What can hang from each mark:
kiparu: bulot
bulot: nofi
nofi: bulot foge zepo
zafer: nofi zepo zilolu
foge: zafer zepo zilolu
zilolu: nofi zepo

Each row was made from one small tree. The marks that hang from a mark follow it in brackets, in alphabetical order. Every link used is in the known rows. Write each row's tree.
Known rows:
zafer[nofi zilolu[zepo]]: [ -4.1 -15.9  20.2  -4.8  18.8 -12.9  -5.7   2.2  29.2   8.7 -10.3 -22.1
  -2.9   0.1 -17.8 -19.4  19.4  44.0 -17.6 -12.3   0.6  12.0]
foge[zepo]: [-9.5 -2.1 19.5 -1.7  4.3 -6.6  4.7 -9.1 -3.0 -6.4 -4.4 16.1  4.3  3.9
 -1.9 15.1 11.4  3.9 -8.7  1.2 -3.6 -5.6]
kiparu[bulot[nofi]]: [ -0.2  -8.2  -8.0  -3.0  -2.3 -11.1  -6.1   8.7  -0.3  15.5  -4.6   4.4
 -24.2 -13.4  12.1 -20.9 -21.5   2.7 -11.1  -2.0  -1.1  -8.4]
zilolu[nofi zepo]: [  5.1   0.2 -10.6 -12.2  19.2 -14.5 -19.6  14.6  13.4 -25.9 -18.5   6.1
   6.7   2.1 -31.1 -25.0  -3.1   9.2 -15.3   5.2  -6.6  -4.6]
foge[zepo zilolu]: [-24.2  -0.3  16.2   0.8  -5.7 -20.1   2.4 -16.7   3.3 -11.2 -11.3  31.6
  14.9   8.0  -0.9  16.3  11.4  -6.6 -18.6  27.4 -10.3  -2.2]
nofi[bulot zepo]: [  1.2  -9.0   0.2 -20.6  -3.6 -30.0 -27.7  19.5   8.6   0.3  -4.1  13.0
   4.4  -2.9  -0.2   0.5  16.8  12.5  -3.4  -4.2 -14.7   4.6]
foge[zafer zepo zilolu[nofi[bulot]]]: [-23.5  -9.6  13.3  -1.4 -11.0 -58.2 -15.8   4.6  13.2 -44.6 -30.4  62.0
  11.1  -0.5   7.7   2.6  18.2   4.4 -33.0  26.0 -41.1  -3.4]
zafer[nofi[foge] zepo zilolu]: [  7.2 -23.1  11.6   8.1   4.9 -14.7 -20.5  -4.8  24.4  26.4   0.5 -27.8
 -12.3  -5.6   6.6 -27.4  19.8  44.4  -9.2 -20.2  -9.8   7.1]
bulot[nofi]: [ -1.1 -14.8  -5.4   8.6  -1.9  -7.1  -5.8  -1.7   2.7  13.3   3.9   0.5
 -25.9  -3.7  -0.8 -15.2  -4.7  -1.8   3.2  -4.6  -4.5   5.1]
zilolu[nofi[bulot]]: [ 12.3  -8.4 -10.5  -5.6   5.7 -22.6 -24.0  17.0  15.6 -14.9 -22.4   7.1
 -11.0  -6.5  -2.2 -17.6   5.5   9.0  -4.2   9.7 -23.3   7.1]
zilolu[nofi[bulot foge[zafer]] zepo]: [ 17.8  -9.4  -8.0  -6.1   2.8 -49.5 -40.2  22.2  14.9 -43.2 -31.3  22.8
   3.8   7.2   3.6 -21.7   9.9  17.8 -23.3  -0.7 -33.4   2.7]
zilolu[nofi[foge] zepo]: [ 23.1  -0.6 -11.4  -3.2  12.1 -14.6 -26.7   6.3  11.3 -24.0 -17.4   3.4
   5.9   8.7 -12.2 -28.7   1.1  10.2 -12.3   4.8 -14.3   1.2]
foge[zafer[nofi zilolu] zepo]: [-23.6 -21.7  41.8   8.2  -0.5 -27.6  14.1  -6.9  16.1  -6.0 -10.1  20.2
   1.6  -8.1  10.5   3.0  31.2  41.6 -25.9 -21.1 -17.1  -0.5]
foge[zafer zilolu[nofi zepo]]: [-19.8  -1.0  -6.6  -4.9  -2.0 -45.1 -17.7  11.6  13.8 -48.4 -24.9  43.9
  21.3   2.3 -16.8 -18.4  -1.0   1.7 -34.1  20.3 -23.2  -9.7]
foge[zilolu]: [-14.6   2.8  -2.3   3.4  -9.6 -13.3  -2.4  -7.3   5.6  -6.5  -5.8  15.4
   9.5   4.2   0.8   2.2   1.1 -11.1 -10.4  26.3  -7.0   2.9]
zafer[nofi[bulot foge] zilolu[zepo]]: [ 16.7 -23.2  18.8  -1.3  11.3 -35.0 -29.2   4.6  35.3   6.4 -20.9 -23.4
 -10.0   9.7   9.6 -18.6  31.6  49.1 -15.7  -9.4 -16.7  26.6]
zilolu[nofi[foge]]: [ 25.9  -2.2 -12.6  11.0   0.0  -3.9 -14.8  -3.0   6.5  -9.6  -8.8   3.0
  -4.6  -1.0   8.1 -24.5   2.4   3.0  -1.5   5.0 -20.1   3.8]
nofi[bulot foge zepo]: [ 19.7 -10.2  -2.0 -10.6 -10.8 -30.6 -37.1  10.2   5.5   3.4  -1.2   8.7
   2.7   3.9  20.2  -1.5  20.7  12.1   0.3  -4.7 -23.4  10.1]
kiparu[bulot[nofi[foge[zepo zilolu]]]]: [ -1.6  -7.9   3.2   7.6 -11.6 -28.0 -10.7  -9.6  -0.5   7.4 -11.0  24.4
 -14.9   0.5  28.7 -11.9  -9.3  -4.1 -22.0  16.8 -16.1  -4.7]
kiparu[bulot[nofi[zepo]]]: [ -3.7  -8.6  -8.6 -13.5  -2.8 -18.2 -13.7  14.2  -0.1  17.9   2.1  13.3
 -15.5 -16.8   4.7 -22.4 -15.4   7.3 -14.2  -8.4  -3.5 -12.2]
zilolu[nofi[bulot foge zepo]]: [ 25.2 -10.0 -11.6  -9.8  -2.8 -31.1 -41.1  14.7  13.4  -9.8 -13.0  14.2
  -0.3  -3.9   7.2 -22.4  16.0  13.1  -4.0   1.0 -34.3   7.9]
kiparu[bulot[nofi[foge[zafer[zepo]]]]]: [  2.4 -14.7 -10.7   3.3 -13.5 -32.8 -24.4  12.7  -4.1   5.9  -3.5  16.5
 -20.7 -12.9  27.3 -26.7 -21.0   9.5 -19.8 -16.5 -12.7 -19.4]
zafer[nofi]: [ -4.7 -10.4  12.1  -6.1   0.0   6.2   8.0  -2.8  14.7   9.7  -5.2  -5.5
  -8.0  -1.2   3.0 -15.7  17.4  21.7   4.4  -0.2   0.2  15.3]

Write each row's tree:
[  7.7 -10.1  -9.9 -19.3   4.8 -30.9 -31.9  23.1  16.4 -11.0 -14.6  16.8
   1.4 -11.3 -12.2 -19.8  12.5  13.8  -6.8   2.9 -25.9   1.5] -> zilolu[nofi[bulot zepo]]
[ -4.5 -12.7  -4.2   2.1 -22.7 -60.6 -41.9   9.6   7.9 -21.1 -15.6  30.8
   5.6   6.6  28.8  -1.8  10.8   4.5 -21.3  10.7 -33.2   1.5] -> nofi[bulot foge[zafer[zepo] zilolu]]
[ -3.3  -5.2 -11.6  -1.9  -4.5 -33.5 -23.7   8.3  20.9 -19.1 -25.1  21.6
   0.8  -1.7  -2.6 -13.4   4.7  -3.3 -13.7  35.5 -27.4   9.3] -> foge[zilolu[nofi[bulot]]]
[ -4.4 -19.2  12.5 -25.2  -2.7 -22.8 -17.2  14.5  22.7  11.3  -7.5   5.8
  -3.6  -5.2   1.8 -14.9  31.6  32.7   1.9  -3.1 -13.4  19.4] -> zafer[nofi[bulot zepo]]
[ -2.6  -0.7  11.4  12.5 -12.1 -20.0  -6.9 -23.4   0.9  -8.8  -7.1  25.4
  12.5  15.2  20.0  11.1  16.0  -5.9 -14.6  22.9 -18.2   4.2] -> nofi[foge[zepo zilolu]]
[ 11.9 -15.5  -6.9   4.6  -9.1 -14.7 -22.9  -4.3   0.4  18.9  13.3   7.4
 -16.1  -1.1   9.3 -21.0   6.3   3.7   3.0 -12.6 -15.9   5.3] -> bulot[nofi[foge zepo]]
[ 15.3 -14.3 -13.0  -0.4  -7.0 -45.8 -41.9  19.6  11.7 -26.5 -20.0  20.7
  -7.1  -5.2  15.1 -24.1   6.7  16.0 -12.9  -5.2 -35.8  -3.4] -> zilolu[nofi[bulot foge[zafer[zepo]]]]
[-32.5  -8.4  14.6 -10.7  -8.3 -38.7  -3.4   5.2  20.6 -28.6 -19.0  33.0
  17.9   8.3  -4.0 -13.7  15.9  18.0 -27.8  15.5 -12.1   6.6] -> foge[zafer[nofi] zilolu[zepo]]
[ 12.2  -9.7  -8.9  -5.0  -9.0 -18.1 -21.2   7.3  -2.1  20.4   3.5  10.7
 -15.6 -10.2  21.7 -25.7 -10.9   7.3 -10.3  -9.3 -11.2  -7.2] -> kiparu[bulot[nofi[foge zepo]]]
[ -0.1 -11.8   8.2   8.6 -12.9 -30.0  -6.2  -0.6  -8.3  -1.4  -8.5  30.5
 -16.6  -6.1  35.0 -11.2  -8.9   7.0 -23.7 -11.6 -17.2 -13.3] -> kiparu[bulot[nofi[foge[zafer zepo]]]]
[ 13.0 -19.2   9.0   3.6 -12.0 -54.7 -34.6  14.2  10.5  -6.1  -2.8  16.0
   6.0  -4.2  28.3   0.3  24.5  28.6 -21.0 -25.2 -35.5   2.4] -> nofi[bulot foge[zafer[zilolu]] zepo]
[ 13.4 -19.9  10.9 -16.6  -9.0 -23.1 -24.7   6.5  20.5  11.3  -6.3   2.7
  -5.3   2.3  22.1 -17.2  35.4  32.2   2.4  -4.0 -20.9  23.5] -> zafer[nofi[bulot foge zepo]]
[ 15.2 -15.0   8.6   9.1  -2.7 -53.4 -33.1  12.8  14.2 -21.0 -18.1   4.7
   0.7   7.1  22.3  -0.3  15.6  27.2 -27.6 -17.7 -28.0   6.0] -> nofi[bulot foge[zafer[zilolu[zepo]]]]
[-11.4  -7.4  11.0   5.5   5.8 -33.7  -9.1  12.4   8.8 -20.6  -7.3   8.6
  11.3  -1.3  -7.8  -0.5   3.7  22.6 -31.5 -22.3  -9.2  -9.6] -> foge[zafer[zilolu[zepo]]]
[ 14.7 -26.6  18.8  -2.5  -1.0 -30.9 -27.7   3.3  30.4  22.6  -5.5 -13.6
  -7.7  -4.7  19.2 -17.8  39.0  48.6  -7.8 -15.6 -25.3  23.7] -> zafer[nofi[bulot foge zepo] zilolu]
[ -2.1 -11.1   0.7  -4.4 -27.0 -59.9 -36.5   9.9   8.2 -20.5  -9.0  44.0
  18.1   5.3  31.5   2.0  22.0   5.1 -20.5   7.5 -38.8   4.9] -> nofi[bulot foge[zafer zilolu] zepo]
[  6.1  -9.7  -2.2   1.5  12.8 -16.9 -15.4   9.6  18.0   4.5  -1.6  -2.3
   3.3 -18.5 -18.4 -21.1   7.6  24.8 -16.7 -13.2 -19.1  -6.3] -> zafer[zilolu[nofi[zepo]]]
[-14.2  -7.5   8.1  -4.4  -1.2 -41.4 -19.1  -0.9  16.4 -25.8 -29.8  38.6
   5.0   3.3  -5.0   2.0  17.4   1.1 -22.0  35.9 -31.1   3.7] -> foge[zepo zilolu[nofi[bulot]]]
[ -3.7 -10.1   8.6  -7.1 -15.2 -15.4 -10.7 -10.6  17.9  11.7   0.1  14.1
  10.8   3.3  14.9 -20.4  30.4  17.0  -2.9  13.2 -17.1  17.4] -> zafer[nofi[foge[zilolu] zepo]]
[ -5.8  -3.5 -11.4 -14.1   8.0 -45.4 -34.6  15.8  24.4 -32.7 -33.5  21.3
   8.4   7.8 -21.0 -17.7   4.1   2.0 -24.6  35.8 -23.2   6.4] -> foge[zilolu[nofi[bulot] zepo]]
[-28.8 -10.6  12.7   1.8 -19.5 -27.6   7.0  -2.4  15.0 -15.3 -11.4  33.2
   8.6  -1.2  14.9  -9.0  17.8  11.3 -16.8  15.9 -15.5   8.6] -> foge[zafer[nofi] zilolu]
[-11.7 -18.5  10.8  22.0 -20.9 -39.7  -8.8 -19.0   1.0 -10.1  -5.1  42.5
  -9.3   6.2  26.9  -2.2   9.1  -5.4 -17.7   7.4 -28.7   2.5] -> bulot[nofi[foge[zafer zepo zilolu]]]
[ 24.8 -15.2  -3.5   4.4   6.2 -36.3 -38.1  11.3  22.9   2.4 -10.4  -4.1
  -5.0  -9.8   5.4 -20.8  18.2  28.9 -15.6 -11.1 -35.0   6.7] -> zafer[zilolu[nofi[bulot foge zepo]]]
[-15.2 -19.1  16.6 -19.5 -12.0 -39.5 -12.8  18.9  16.4  -9.1  -8.9  29.1
   4.2  -8.5  13.7 -10.3  29.2  31.9  -9.8 -13.9 -20.9   8.3] -> foge[zafer[nofi[bulot zepo]]]
[  1.8  -7.8 -11.9  -2.7 -15.9 -29.0 -22.5   1.3   2.4  15.6  -1.0  22.2
  -8.2  -7.9  22.4 -24.9 -10.9   0.4 -18.1   9.0 -16.5  -5.2] -> kiparu[bulot[nofi[foge[zilolu] zepo]]]
[ 12.1 -13.4   6.8   4.1  -6.3 -43.2 -24.1   6.2   7.9 -34.4 -26.0  36.0
  -2.2   1.1  23.1  -6.0  19.5  14.1 -17.6   0.0 -40.4   1.3] -> zilolu[nofi[bulot foge[zafer zepo]]]
[  8.9  -7.0  -9.1 -19.6  17.9 -33.5 -35.8  25.6  20.7 -29.6 -30.4   7.4
  -0.2   3.9 -24.7 -20.6   4.7  15.2 -15.7   9.6 -16.7   4.3] -> zilolu[nofi[bulot] zepo]
[ 15.8  -8.2  -9.2   7.4  -7.5 -11.9 -13.0   1.6  -2.1  16.3  -3.6   1.3
 -25.3  -6.2  29.1 -23.5 -17.4   2.8  -9.1  -3.4  -7.8  -2.7] -> kiparu[bulot[nofi[foge]]]
[ -1.7 -16.8   2.9  -0.9  -0.1 -49.4 -24.5  22.9  18.9 -18.1 -12.9  22.3
   3.4 -18.5   0.3 -13.9  14.2  29.4 -26.2 -19.8 -34.6  -7.2] -> foge[zafer[zilolu[nofi[bulot zepo]]]]
[ -3.3 -17.1  24.8  -2.7 -12.9 -32.8 -13.8 -13.4  21.7  -0.8 -22.3  18.3
  -3.8  14.8  28.8  -0.7  38.4  20.2  -9.4  25.4 -25.2  27.1] -> zafer[nofi[bulot foge[zepo zilolu]]]
[  7.9 -17.1   8.6  17.7  -4.9 -13.3  -8.5 -18.6  -2.2   8.7   2.3  11.4
 -22.8   5.7  17.1  -5.2   9.1   1.9  -0.6  -4.3 -14.5   6.7] -> bulot[nofi[foge[zepo]]]
[ -2.0 -15.8   6.8  20.1 -13.1 -25.2 -10.8 -24.3   2.8   4.6  -2.2  23.3
 -14.2   9.7  16.8  -4.8   9.0  -7.8  -8.2  15.1 -21.1  10.1] -> bulot[nofi[foge[zepo zilolu]]]
